Each row was made from one small tree. The marks that hang from a mark follow it in brackets, in alphabetical order. Every link used is in the known rows. Write each row's tree.
Known rows
Y{C{T} U}: [ 3.602  1.448 -3.134 -1.167 -1.647 -0.674 -2.591 -0.739  0.237 -2.827
 -0.011  3.457 -2.211  2.248 -0.186 -1.086  1.278  0.501  1.847  0.873
 -0.286 -1.498  3.932  1.517 -1.440]
U{Y{C}}: [-1.853 -3.332 -1.931  1.224  1.393 -1.213  1.496  0.151 -0.476  2.639
 -0.704 -2.015  0.205  3.978 -0.498 -3.205  5.008 -1.061  3.860  1.507
  5.215  2.535  2.877  2.317 -4.125]
M{W{C{B T} R}}: [-1.716  2.259  0.313  0.866 -2.069 -2.134 -3.748 -1.703 -1.907 -0.698
 -4.118  1.064 -0.054  3.085  2.771  4.357 -1.074 -2.261 -2.075 -0.970
 -0.482  0.932  2.601  1.143  1.174]
W{C{B} M R}: [-4.946 -2.997  1.799  2.941 -1.026 -0.593  2.591 -1.203  0.610  0.645
 -3.853 -1.451  0.388  3.052 -0.281  2.138 -2.946 -0.646 -3.480 -1.014
  1.436  2.968 -2.143  0.595 -0.997]
C{B T W{M} Y}: [ 0.773  2.785  2.438  1.035 -1.344  3.229 -0.449 -0.017  0.489 -0.337
  2.007  3.069  2.092 -4.438 -0.196  1.951 -0.192 -1.397 -2.963  0.694
 -3.027 -2.480 -4.936 -0.764  2.538]
M{W{C R}}: [-5.142 -1.312 -1.414  1.574  0.959 -2.584  1.423 -0.704  0.255  3.595
 -4.182 -4.137 -0.553  6.885  0.735  2.047  0.372  0.656  0.789  0.852
  1.881  2.910  4.534  0.791 -1.087]
M{W{C{B T}}}: [ 0.824  3.433  1.693 -2.840 -2.440 -2.027 -1.635 -1.593 -3.008  0.000
 -3.363  0.122  0.932  2.630  2.074  2.380  0.948 -3.209 -2.378 -0.416
 -0.723  2.581  2.900 -0.756  1.021]
U{Y{C{B W{M}}}}: [ 0.955 -0.134  2.732  2.520 -0.707  2.308 -0.292  1.918  0.545 -0.170
 -2.607 -1.492  2.315 -0.849 -1.713 -1.736  4.218 -3.312  1.371  2.492
  3.100  3.443  0.018  0.967 -2.389]
C{W{M} Y{U}}: [ 1.392  1.682  2.777  1.145  0.424  2.459  3.098  0.489  4.936 -1.071
  1.981 -0.071 -1.801  0.183 -3.166 -0.783  0.080  1.792 -1.331  1.587
 -2.847  0.963 -2.232 -1.558  0.798]
T{C{B W Y{U}}}: [ 3.449  1.446  2.322 -3.834 -0.899 -1.326 -2.167  2.346  0.151 -4.288
  3.550 -1.073 -3.964 -4.266 -0.463 -2.539 -4.410  1.314 -1.035 -1.755
 -1.542 -1.141  1.662 -2.524  3.312]
Y{C{T W} U}: [ 6.242  3.271 -1.881 -1.476 -0.651  1.462 -3.070  0.869  1.050 -3.206
  0.300  3.184 -0.425 -0.323 -0.030 -2.174  2.241  0.849  3.205  1.847
 -1.295 -1.973  3.548  0.494 -2.084]
Y{C{B T W}}: [ 3.369  1.796 -1.773 -1.772 -2.018  0.816 -3.800  0.182 -2.147 -1.433
 -0.199  2.681  1.508 -3.440  0.559 -0.276  1.579 -1.030  1.957  0.764
 -0.680 -3.153  1.908  0.513 -0.488]
T{C{B W}}: [ 1.103 -0.244 -0.218 -5.351  0.726 -1.419 -0.082  2.479 -2.415  0.964
  0.019 -4.519  0.303 -2.182 -0.657 -2.682 -1.194 -0.533  0.234 -2.308
  1.526  0.058  2.275 -0.955 -0.219]
T{C}: [-1.269 -4.040 -3.137 -3.979  2.385 -3.278  2.826 -0.381 -1.559  3.801
  0.755 -5.337 -0.660  4.094 -0.824 -2.201 -0.951  0.706  0.845 -2.106
  3.586  0.967  4.084  0.220 -2.647]
W{C}: [-2.542 -2.630 -0.858 -2.607  1.461 -3.086  6.306 -1.454 -1.146  2.415
 -1.864 -4.424 -0.126  4.983 -0.182 -1.378  1.632  0.886  0.932 -0.542
  2.177  3.506  0.393 -1.060 -2.737]
U{Y}: [-2.230 -1.714 -0.129 -1.161  1.987 -2.001  3.444 -0.689 -1.956  3.271
 -1.655 -3.724  1.686  4.842 -0.972 -1.571  5.555 -2.141  1.877 -1.068
  3.760  3.622  0.196  2.277 -3.597]
M{W}: [-2.954  0.601 -1.548 -2.405 -0.127 -2.120  1.158 -1.308  0.153  5.074
 -2.658 -5.389 -0.265  6.516 -1.764  1.108  2.956 -0.526 -0.650  1.660
  1.017  2.079  5.417  0.448 -1.190]
U{Y{C{B W}}}: [ 1.177  0.106  1.160 -0.007 -0.580  0.076 -1.787  2.071 -1.552 -0.825
 -1.307 -1.706  1.301 -1.807  0.150 -3.032  4.894 -2.307  3.375  1.543
  3.050  1.742  1.529  1.453 -1.649]
C{B W{R} Y}: [-3.849 -0.981 -0.771  1.812 -0.151 -0.210 -2.161  0.013 -0.086  0.069
  1.795  0.460 -0.286 -3.013  1.576  1.356 -2.017  1.527  0.187  0.152
 -1.122 -2.625 -2.311  0.799  3.300]
U{Y{C{B T W}}}: [ 3.747  2.026  0.872  0.342 -0.776  1.042 -4.018  1.541 -3.239 -2.461
 -0.901  2.245  3.613 -2.765  0.767 -1.595  5.066 -3.828  3.087  0.562
  2.080 -0.044  0.411  1.610 -1.671]

Which tree is each row?
[ 4.306  4.352 -0.053 -1.515  0.340  0.995 -0.722  0.141  0.878 -2.853
  2.777  3.632 -0.916 -2.787 -0.415 -0.580  0.703  1.265  1.608 -0.119
 -3.810 -2.160 -1.554 -0.953  1.308] -> C{T W Y{U}}
[ 0.067 -0.220 -1.372 -1.635 -1.274  0.571 -1.357  1.043 -0.643 -0.593
 -0.621 -1.648 -0.216 -1.588 -0.104 -1.944  1.953  0.131  1.779  1.948
  0.837 -1.195  2.657  0.209 -0.880] -> Y{C{B W}}
[ 1.297  3.999  1.304 -2.599 -3.078 -1.140 -2.957 -2.130 -1.049 -4.526
  2.837  5.071 -3.381 -2.465  0.633  0.634 -1.490 -0.648 -3.123 -1.578
 -3.455 -2.166 -1.404  0.267  4.528] -> C{B T Y{U}}
[ 0.100 -2.586 -1.772 -1.995  2.933 -0.322  2.189  1.906  0.202  3.029
  4.141 -3.440 -0.603 -1.884 -0.507 -2.488 -2.029  2.945  2.292 -0.426
  1.085 -1.262  1.088 -1.965  0.453] -> T{C{W Y}}
[-0.748 -1.649 -0.229  3.478 -0.197  0.354 -4.103  1.969 -0.773 -0.908
 -2.679 -0.521  1.395 -1.348  0.560 -1.766  3.143 -1.377  4.007  1.108
  3.545  0.695  1.611  3.481 -0.885] -> U{Y{C{B W{R}}}}
[ 0.873 -1.693 -3.637  5.873  0.756  3.889 -2.605  1.171  2.358  1.663
 -1.415  2.858  2.733  0.221 -0.883  2.060  0.263  0.886  1.745  2.710
  0.336 -2.509  0.684  2.138 -2.526] -> Y{C{T W{M R}}}
[ 0.543  0.932  1.005 -2.966 -1.340 -2.041  1.254 -1.686 -3.679 -1.201
 -1.933  0.974  0.954  0.740  1.721  0.943  0.464 -2.431 -1.041 -2.349
 -0.410  1.261 -1.184 -0.940 -0.163] -> W{C{B T}}
[-2.606 -2.450 -0.862  3.658  1.992  2.501  2.090  1.191  2.654  4.396
 -2.512 -3.149  2.168  2.327 -2.472  1.427  0.862  0.990  0.360  1.181
  0.696  1.469 -0.941  1.610 -2.819] -> C{W{M R}}
[ 2.400  3.210 -0.234 -3.565 -1.061  1.242 -2.004 -0.170 -3.289 -0.498
 -1.097  1.114  2.474 -3.284  0.377  0.814  2.294 -2.294 -0.291 -1.361
 -2.235 -2.020 -1.429  0.159 -0.075] -> C{B T W}
[ 2.566  2.075  1.378 -1.205 -0.151 -2.169  2.230 -1.858  0.553 -3.984
  1.986  3.621 -3.116  1.157  1.265 -0.246 -1.415  2.046  0.303 -1.018
 -2.386  0.981 -1.495 -1.841  1.482] -> W{C{T Y{U}}}
[-2.830 -2.390 -2.044  3.444  2.132 -1.723  0.928 -2.138 -0.657  0.299
  1.806  3.032 -0.114  1.228  3.520  2.147 -2.258  1.943  0.757 -1.042
 -0.070 -1.622 -2.205  0.110  1.188] -> W{C{T Y} R}
[ 0.438 -0.370  1.343 -3.454 -1.282 -3.419 -1.623 -0.282  0.002 -3.382
  3.578 -0.787 -5.293 -0.930 -0.168 -2.435 -5.216  1.257 -3.120 -2.410
 -0.098 -0.033  2.568 -1.244  3.791] -> T{C{B Y{U}}}
[-0.249 -1.147  1.929 -0.547  0.767  1.226  0.862  2.299  1.369  0.776
  3.062 -2.334 -0.431 -3.855 -1.196 -1.179 -3.944  0.452 -2.258 -0.454
  0.768 -0.182 -0.951 -2.344  1.995] -> T{C{B W{M} Y}}
[ 0.844  3.354  0.355 -2.004 -1.369  0.964 -2.013 -0.447 -2.369 -1.469
  2.780  3.174  1.339 -5.773  1.088  1.080  0.481 -0.563 -0.502 -0.240
 -3.295 -3.647 -2.811 -0.987  3.354] -> C{B T W Y}
[ 0.305  0.403 -1.894  3.784  1.627  3.465 -0.509  0.671  0.905  2.495
 -2.130  0.792  3.993  1.123 -1.541  2.954  0.737 -0.772 -0.038  0.105
 -0.745 -0.906 -2.518  1.815 -2.343] -> C{T W{M R}}
[ 1.521 -1.151  1.605 -2.274  0.767  1.157  1.152  2.670  0.018  1.473
 -0.522 -4.618  0.722 -1.485 -2.588 -1.052 -1.976 -1.273 -2.192 -1.113
  1.513  1.552  0.977 -1.222 -1.413] -> T{C{B W{M}}}
[ 0.500 -1.705 -0.596 -2.382  1.490 -3.097  0.834  0.017  1.318 -0.430
  4.448 -2.038 -5.179  1.110 -1.287 -3.022 -3.731  2.797 -0.462 -1.606
  0.967  0.047  2.970 -1.343  1.112] -> T{C{Y{U}}}
[-2.035  0.929  0.916 -2.661 -0.357  0.116  0.844 -0.051 -0.593  0.066
  2.471 -0.955 -0.285 -3.678  0.287 -0.597  0.131  0.939 -0.099  0.566
 -1.788 -1.808 -2.194 -1.386  2.918] -> C{B W Y}
[-2.232 -3.761 -2.807  6.198  1.395  3.083  0.067  1.601  4.093  3.077
 -1.517 -1.081  1.196  1.620 -1.449  0.139 -0.060  2.266  2.313  3.487
  2.078 -0.645  1.956  1.906 -2.811] -> Y{C{W{M R}}}
[-1.047  0.001  3.394  1.507 -1.278  0.237  2.534 -1.865 -0.261 -1.218
  0.752  3.107  0.317 -1.182  1.653  1.806 -1.802 -1.051 -4.234 -0.850
 -1.427  1.062 -5.147 -1.956  2.214] -> W{C{B T Y} M}
[-3.747 -1.557  2.021 -1.392 -1.132 -2.693  3.914 -2.192 -0.973 -0.782
  1.240 -1.030 -2.149 -0.408  1.982 -0.138 -1.824  1.112 -1.480 -1.002
 -0.150  1.199 -2.248 -2.418  3.026] -> W{C{B Y}}
[-4.703 -4.689  0.223  4.018  1.517 -0.224  4.785 -1.053  2.262  3.145
 -3.666 -3.303  0.701  5.692 -0.509  1.555 -1.424  1.099 -0.851  0.004
  1.945  3.143 -1.116  0.802 -3.057] -> W{C M R}
[-4.587 -3.114  0.261  0.513 -1.024 -3.107  1.144 -1.518 -2.004 -0.162
 -2.924 -1.893 -1.383  2.684  1.957  1.266 -1.663  0.120 -1.091 -2.049
  1.578  1.712 -0.206  0.688 -0.109] -> W{C{B} R}
[ 1.661  2.185 -0.312 -1.081 -0.389 -1.251 -0.297 -2.036  0.633 -2.361
  3.317  3.624 -2.737  0.730  0.465  0.464 -0.251  1.354 -0.741 -0.772
 -2.622 -1.728 -0.652  0.225  1.975] -> C{T Y{U}}
[ 1.412 -1.155 -2.132  1.545  1.353 -0.609 -1.189 -0.485 -1.781  1.118
 -0.919  1.819  1.975  3.060  0.717 -1.874  5.776 -2.350  3.611  0.342
  3.836  0.326  2.082  2.439 -3.554] -> U{Y{C{T}}}
[ 1.510 -2.377 -0.459 -0.984  3.047  1.623  3.829  2.723  1.506  4.610
 -0.047 -5.507  1.505  1.775 -3.839 -1.756 -0.677  0.338  0.179 -0.677
  1.833  1.905  1.225 -1.509 -3.191] -> T{C{W{M}}}
[-3.752 -3.989  2.334  2.280  1.417 -0.052  7.379 -1.602  3.216  2.529
  0.897 -1.933 -0.283  2.508 -0.289 -0.368 -1.082  2.390 -1.716  1.033
  1.019  3.185 -3.315 -1.981 -0.186] -> W{C{Y} M}
[ 6.636  4.425  0.205 -2.192 -3.727  1.046 -5.850  0.773 -0.386 -6.211
 -0.845  4.223 -1.414 -2.917 -0.208 -1.338  0.631 -1.497  0.675  0.931
 -2.356 -2.053  2.883  0.413  0.345] -> Y{C{B T W} U}
[-0.715 -0.745  4.071  1.606 -0.042 -0.423  6.307 -0.986  5.012 -1.427
  0.781 -0.588 -3.718  3.602 -1.884 -0.593 -1.974  2.236 -2.721  0.571
 -1.110  4.176 -1.850 -2.600  0.257] -> W{C{Y{U}} M}
[ 0.060  1.523  0.234  3.190 -0.932  3.046 -3.435  0.677 -0.126 -0.340
 -1.921  2.088  2.990 -1.799 -0.758  3.523 -0.254 -2.227 -2.660 -0.237
 -1.571 -2.075 -3.143  1.874 -0.307] -> C{B T W{M R}}
[ 3.808  5.832  2.406 -2.790 -2.493  0.776 -3.128 -0.146 -0.814 -5.970
  2.115  4.258 -1.445 -5.191  0.327 -0.099 -0.436 -0.499 -1.648 -0.781
 -4.585 -2.929 -2.030 -0.925  3.714] -> C{B T W Y{U}}
[-0.758  2.349  0.069 -0.008  0.322 -1.807  1.046 -1.937 -0.193  1.757
  0.678  0.592 -0.059  2.819  2.407  1.870  0.277  0.111 -0.697  1.247
 -1.086  0.758  1.037 -2.315  1.963] -> M{W{C{T Y}}}
[ 0.838  0.493 -3.314  2.042 -1.453  1.325 -6.652  0.808 -1.383 -1.566
 -1.079  3.454  1.236 -3.070  1.546  1.356 -0.767 -0.434  2.043  0.770
 -0.559 -4.097  1.701  2.073 -0.147] -> Y{C{B T W{R}}}
[-1.677 -2.563 -1.071  0.465  1.588 -0.775 -2.982  2.007 -0.591  0.121
  2.989 -1.323 -1.311 -4.687  1.067 -0.012 -5.530  2.076  0.087 -1.611
  0.725 -2.765  0.519 -0.122  2.866] -> T{C{B W{R} Y}}
[-1.049 -0.514 -1.583  5.800  1.898  3.504 -0.496  0.289  2.581  2.522
  1.576  3.385  1.897 -1.301 -0.348  3.390 -1.187  1.064 -0.200  0.729
 -2.202 -2.942 -4.184  1.279  0.762] -> C{T W{M R} Y}
[ 0.988  1.199  0.399  2.023  1.145  3.551  2.038 -0.055  1.961  1.903
  2.498  2.216  2.720 -1.773 -1.258  1.505  1.198  0.962 -0.475  0.953
 -2.706 -1.367 -4.610 -0.907  0.361] -> C{T W{M} Y}
